Known rows, with every step that occurs:
pira-pupe: 2.1, -1.1, 1.9, 1.5, 11.0, 2.0, -0.4, -10.7, -7.9, -7.5, 1.3, 5.4, 23.8, -15.1, 18.5, -5.8, -4.0, 2.8, 2.2, -1.4, 7.2, -3.2
nebus-lotin-sila-pira: -6.9, -26.6, -5.8, 4.3, 5.1, -2.5, -18.3, 11.8, -11.0, -1.1, 16.3, -31.8, -5.5, 12.6, -11.2, -13.7, 6.6, 10.2, -12.8, 5.9, 3.7, 10.1
dunu-nebus-lotin: -4.0, -6.6, -19.5, -5.5, -21.6, -3.1, -20.5, 3.7, -7.4, -7.0, 4.5, -6.5, 5.2, 20.7, 1.8, 0.8, 8.6, -7.1, -7.0, 4.6, -1.5, -19.7
pupe-nebus-dunu-galok: 8.3, -14.7, -3.9, -15.8, 32.0, 1.2, -10.5, 0.5, 1.7, -4.0, 12.4, 23.6, 29.0, 16.2, -5.2, 7.9, 13.1, 0.2, 9.9, 10.8, -2.2, -18.8
galok-nebus-lotin-sila: -6.5, -9.9, -34.7, 9.9, 9.6, -2.4, -31.2, -0.3, -10.4, -5.2, 13.9, -32.7, 26.2, 11.0, 10.5, -4.7, 9.1, 19.6, -8.6, 3.5, -9.7, 0.4
pupe-pira-sila-lotin-galok-nebus: 13.2, -29.3, -11.8, -11.4, -27.0, 8.3, -22.6, 5.7, -17.7, -12.1, 9.5, 9.1, -9.5, -8.6, 32.7, 5.1, 4.4, 41.9, -3.6, 15.4, 23.0, 17.0
dunu-nebus: 1.4, -4.7, -12.9, 0.1, -35.7, 0.4, -10.7, -5.2, -0.6, -6.2, 4.7, 2.6, 0.5, 6.5, 4.6, 8.4, 2.8, -4.6, 1.3, 2.8, 6.1, -18.0
nebus-lotin-galok: -8.9, -9.0, 5.4, -21.2, 16.0, -3.3, -23.8, 6.8, -7.3, 4.3, -0.4, -0.2, 3.5, 24.0, 2.0, 2.1, 8.8, 13.3, -8.7, 6.6, 0.2, -7.1
pira-pupe-sila-lotin-galok-nebus: 7.3, -28.6, 3.1, -2.4, 7.6, 12.3, -23.4, -14.1, -15.0, -12.5, 1.8, 2.1, 56.6, -20.7, 24.3, -5.6, 0.6, 29.2, -8.4, 17.5, 24.3, 6.5
lotin-sila-pira-pupe-nebus: 4.6, -27.2, 1.3, 6.1, 5.6, 7.8, -8.7, -11.5, -5.6, -9.0, 16.4, -14.4, 10.1, -13.8, -3.4, -8.8, -1.7, 21.4, 1.9, 12.3, 23.3, 17.8
pira-sila-pupe-nebus-lotin: 4.1, -15.3, -20.9, 1.1, -14.7, 5.4, -8.6, -4.1, -15.5, -11.6, 11.5, -10.7, 33.9, -1.6, 11.8, -15.1, 11.2, 10.0, 1.7, 13.3, -8.4, 17.1
lotin-sila-pupe: -6.0, -21.2, -3.5, 16.9, -12.5, 1.2, -7.5, -6.3, -9.2, 0.0, 15.8, -30.1, 8.2, -7.8, 3.8, -13.0, -0.1, 11.9, 1.4, 3.8, -6.8, 4.5
pira-sila-pupe-nebus: 7.6, -12.6, -14.8, 4.1, -24.2, 8.3, -0.8, -11.5, -11.7, -11.3, 10.9, -3.9, 30.5, -12.1, 14.4, -9.9, 6.3, 13.2, 8.6, 12.1, -2.0, 17.8
galok-dunu-nebus-lotin-sila: 0.5, -22.0, -31.4, 9.9, -26.2, -5.7, -29.2, -3.2, -12.8, -10.6, 18.8, -17.1, 26.6, 25.8, 36.8, 7.1, 12.0, 12.2, -9.1, 4.0, -3.1, -17.3
pupe-sila: 9.0, -5.8, 1.1, -0.4, -2.7, 8.5, 2.8, 0.7, -2.4, -2.4, -1.4, -7.3, 33.3, -3.4, -13.4, -1.9, -2.5, 2.9, -1.5, 10.2, 5.4, 14.3
sila-pira-pupe: 4.6, -21.3, 19.5, 1.5, -1.8, 1.9, 4.1, -6.1, -8.4, -10.3, 7.0, 10.2, 4.8, -21.3, 14.0, -12.1, -4.5, 7.8, 0.0, 1.3, 21.3, 2.7
nebus-lotin-sila: -9.5, -10.1, -17.8, 4.9, 15.9, -3.5, -22.0, 6.8, -9.5, 2.0, 11.4, -36.4, 8.3, 18.7, -8.3, -7.2, 7.3, 6.3, -10.6, 4.5, -7.6, 7.4
lotin-galok: -1.8, -6.7, 11.8, -17.2, 1.8, 0.5, -15.0, -3.9, 0.1, 5.4, -0.5, 11.0, -0.2, 8.5, 6.4, 10.0, 2.6, 18.1, 0.6, 4.7, 9.9, -5.4
pira-sila-pupe-nebus-lotin-galok: 2.4, -20.9, -10.6, -11.9, -12.7, 5.5, -20.8, -6.6, -17.0, -7.2, 10.4, -4.0, 33.7, 5.6, 15.2, -7.0, 12.2, 22.7, 2.4, 17.6, -1.6, 14.1
sila-pupe-nebus-lotin: -4.4, -16.5, 2.1, -7.3, -2.2, 3.8, -2.9, 3.0, -8.8, -8.9, -1.0, -1.9, 5.5, 2.1, -6.0, -14.7, 8.0, 5.6, 1.0, 13.8, -11.5, 1.9
galok-dunu-nebus-lotin: 2.9, -16.0, -21.3, 1.9, -26.7, -5.8, -19.3, -0.2, -11.9, -12.9, 9.4, 5.9, 23.5, 23.8, 41.5, 7.0, 12.3, 4.1, -8.0, 2.7, -3.5, -22.6
pupe-pira-sila-lotin-galok-nebus-dunu: 14.0, -36.0, -8.9, -6.7, -25.1, 5.3, -27.8, 3.7, -16.4, -13.3, 13.0, 14.1, 4.2, -1.4, 29.7, 3.0, 12.3, 33.1, -3.7, 15.6, 15.9, 7.7
nebus-dunu: 2.2, -9.5, 5.1, 5.2, 3.5, -4.5, -6.8, -1.5, 1.2, -2.7, 5.4, 4.9, 18.0, 10.8, -4.0, -4.6, 10.4, -10.3, 0.5, -0.5, -9.0, -14.6
sila-pupe-nebus-lotin-galok: -6.1, -21.3, 10.8, -19.6, 0.9, 4.6, -14.3, 0.1, -8.5, -5.0, -1.3, 5.8, 7.6, 8.9, -1.3, -8.6, 10.2, 19.3, 0.4, 17.5, -4.3, -2.7

Rows:
-2.9, -26.1, -20.8, 11.7, 10.6, -0.6, -28.7, -5.6, -16.9, -13.1, 18.9, -25.3, 31.3, -5.4, 21.3, -14.6, 5.1, 26.8, -8.0, 4.1, 7.3, 1.6
galok-nebus-lotin-sila-pira-pupe
-6.7, -13.4, -9.9, -17.5, -20.9, -2.8, -32.6, -0.8, -7.7, -1.8, 3.8, 2.9, 2.8, 29.6, 5.5, 9.4, 10.0, 8.3, -6.7, 8.4, 5.8, -24.1
dunu-nebus-lotin-galok
-0.2, -11.1, -27.6, -12.1, 34.4, -5.0, -23.2, 7.6, -13.8, -3.2, 17.2, 4.7, 33.2, 12.7, 30.2, 4.6, 8.1, 14.5, -1.7, 1.0, -6.6, -20.7
dunu-galok-nebus-lotin
0.3, -33.5, -23.4, -2.8, 36.5, -2.7, -30.7, -1.5, -22.3, -9.2, 32.5, -7.5, 43.6, -2.0, 36.1, -6.0, 4.7, 27.1, -2.8, 3.1, 9.9, -13.5
dunu-galok-nebus-lotin-sila-pira-pupe
6.8, -7.6, 1.1, -5.7, 10.9, 3.1, -6.5, -4.1, 6.8, -7.8, 0.6, 11.8, 19.1, 13.0, -18.4, 1.4, 13.0, -3.5, 5.6, 10.9, -3.3, -6.0
pupe-nebus-dunu
-0.1, -7.1, -4.0, -9.2, 1.3, 1.0, -24.5, -11.1, -1.9, -1.0, 2.5, 11.3, 17.5, 4.7, 20.0, 11.7, 3.9, 31.2, 1.0, 4.3, 7.6, -11.2
lotin-galok-nebus
-9.5, -24.5, -23.0, 8.0, -35.2, -1.9, -26.7, -1.1, -15.1, -6.6, 17.1, -32.1, 11.9, 13.9, 4.8, -8.6, 8.7, 3.1, -4.8, 7.9, -7.2, -16.7
dunu-nebus-lotin-sila-pupe
6.8, -24.5, 5.9, 4.7, -1.2, 10.3, -2.2, 6.9, -6.5, -5.1, -2.6, -12.3, 21.6, -9.3, -12.0, -8.6, 1.2, 2.7, -13.9, 16.3, 12.1, 21.0
pupe-sila-lotin
3.9, -13.2, -11.9, 11.5, -29.9, 2.0, -1.9, -8.8, -15.9, -7.1, 13.9, -11.3, 30.9, -16.4, 26.5, -13.3, 2.7, 6.9, 4.4, 3.5, -6.0, 11.2
pira-sila-pupe
-0.6, -33.5, 7.3, -0.9, 3.6, 0.4, -33.6, -3.4, -6.4, -5.4, 6.2, 9.0, 13.8, 3.2, 18.4, 1.4, 15.0, 22.4, -11.5, 11.1, 8.1, -13.9
sila-lotin-galok-nebus-dunu
17.0, -40.4, -11.4, -10.2, -55.6, 6.4, -23.9, 3.6, -21.1, -15.6, 13.7, 20.2, -7.7, 2.4, 52.5, 14.8, 6.6, 36.2, -4.2, 16.1, 27.3, 6.4
pupe-pira-sila-lotin-galok-dunu-nebus
12.3, -38.5, 3.6, -1.0, -20.1, 9.2, -23.8, -15.7, -17.4, -16.5, 5.7, 12.1, 57.6, -9.0, 45.4, 2.5, 2.9, 25.3, -9.8, 18.5, 28.5, -7.4
pira-pupe-sila-lotin-galok-dunu-nebus
3.7, -24.7, 11.3, -10.2, 12.9, 5.1, -4.3, -1.5, -9.3, -14.7, 3.9, 10.5, 7.9, -7.2, -1.4, -14.2, 2.8, 11.0, -2.3, 11.9, 19.4, 8.2
sila-pira-pupe-nebus-lotin
-6.3, -27.0, -4.8, -0.2, -10.2, 0.3, -11.2, 15.9, -18.8, -5.2, 12.3, -27.8, -13.9, 6.1, -3.7, -15.8, 3.4, 17.7, -4.5, 9.5, -8.0, 9.0
nebus-lotin-sila-pupe-pira
-1.1, -27.2, 7.3, -14.5, -3.5, 2.3, -14.1, -3.7, -12.0, -9.9, 3.2, 14.4, 22.4, 13.1, 28.1, -3.5, 12.1, 28.3, -0.2, 16.0, -6.2, -5.8
sila-pupe-nebus-lotin-galok-dunu
-4.8, -28.5, -3.3, 5.9, 13.5, -1.5, -19.8, 3.3, -17.0, -6.0, 17.2, -28.1, 11.6, 1.2, 3.5, -17.4, 3.1, 12.3, -10.7, 5.4, 9.5, 8.8
nebus-lotin-sila-pira-pupe
-1.7, -21.4, -7.0, 9.5, -7.7, 6.9, -7.7, -9.0, -5.5, -4.2, 12.8, -25.0, 8.2, -6.0, -7.6, -9.3, 3.1, 18.6, 5.6, 13.8, -3.2, 12.5
lotin-sila-pupe-nebus
7.9, -24.9, 7.9, 7.1, 8.7, 10.8, -4.1, -4.9, -13.5, -11.5, -0.9, -5.6, 42.0, -23.9, 7.8, -14.9, -3.1, 4.9, -9.4, 14.2, 19.3, 15.3
pira-pupe-sila-lotin
9.6, -7.8, 3.9, -4.8, 19.4, 4.5, -7.5, -14.7, -0.9, -13.8, 1.1, 17.2, 39.2, -4.2, 0.9, -5.7, 7.0, -0.3, 8.0, 9.0, 4.2, -8.3
pira-pupe-nebus-dunu
9.0, -19.9, -10.8, 7.0, -21.3, 4.5, -7.3, -11.9, -10.6, -13.0, 14.3, -0.4, 44.2, -5.2, 12.1, -12.4, 13.6, 4.6, 8.5, 12.0, -9.4, 6.5
pira-sila-pupe-nebus-dunu
3.5, -25.6, -5.8, -3.1, -11.2, 4.6, -25.1, -3.5, -12.6, -1.5, 11.0, -6.1, 12.4, -3.8, 24.2, 2.1, 8.7, 21.6, -9.7, 11.0, 17.4, 17.1
pira-sila-lotin-galok
16.3, -35.9, -3.2, -10.8, -29.4, 5.7, -15.9, 9.1, -19.5, -12.1, 10.6, 17.9, -6.5, -2.4, 49.3, 8.9, 5.5, 40.7, -5.9, 13.6, 22.2, 18.3
pupe-pira-sila-lotin-galok-dunu
9.2, -35.8, 5.8, 0.1, 0.6, 8.5, -28.5, -2.8, -7.6, -7.9, 3.4, -0.1, 47.6, 2.4, 5.3, -2.7, 12.1, 21.7, -12.2, 19.5, 11.1, -0.6
pupe-sila-lotin-galok-nebus-dunu
11.6, -28.9, 0.3, -16.3, -26.4, 7.9, -14.5, 11.1, -15.6, -7.5, 6.1, 8.9, -21.0, -6.1, 20.8, 3.9, 1.9, 31.7, -4.8, 16.2, 24.0, 22.4
pupe-pira-sila-lotin-galok
12.4, -33.4, 15.9, -12.4, 26.6, 2.9, -3.6, -5.7, -7.8, -13.2, 18.2, 32.2, 27.8, -8.2, 10.4, -6.4, 6.1, 7.6, 8.2, 10.0, 19.8, -13.8
sila-pira-pupe-nebus-dunu-galok
8.5, -22.1, 16.4, -5.7, 3.6, 7.8, 4.8, -9.4, -5.2, -14.0, 4.2, 17.7, 5.2, -18.2, 1.7, -9.6, -1.8, 13.5, 4.0, 10.5, 24.6, 8.8
sila-pira-pupe-nebus
2.1, -38.0, 4.2, -1.9, -27.2, 0.9, -29.1, -4.7, -10.0, -8.1, 6.8, 15.4, 0.1, 9.2, 44.1, 12.9, 11.1, 23.5, -13.5, 11.7, 19.7, -16.6
sila-lotin-galok-dunu-nebus
1.8, -14.4, 0.4, -6.5, 2.5, -2.8, -31.1, -11.8, -0.2, -3.4, 6.7, 16.1, 32.9, 12.7, 18.4, 8.6, 12.4, 24.6, 1.6, 4.6, 0.0, -22.5
lotin-galok-nebus-dunu
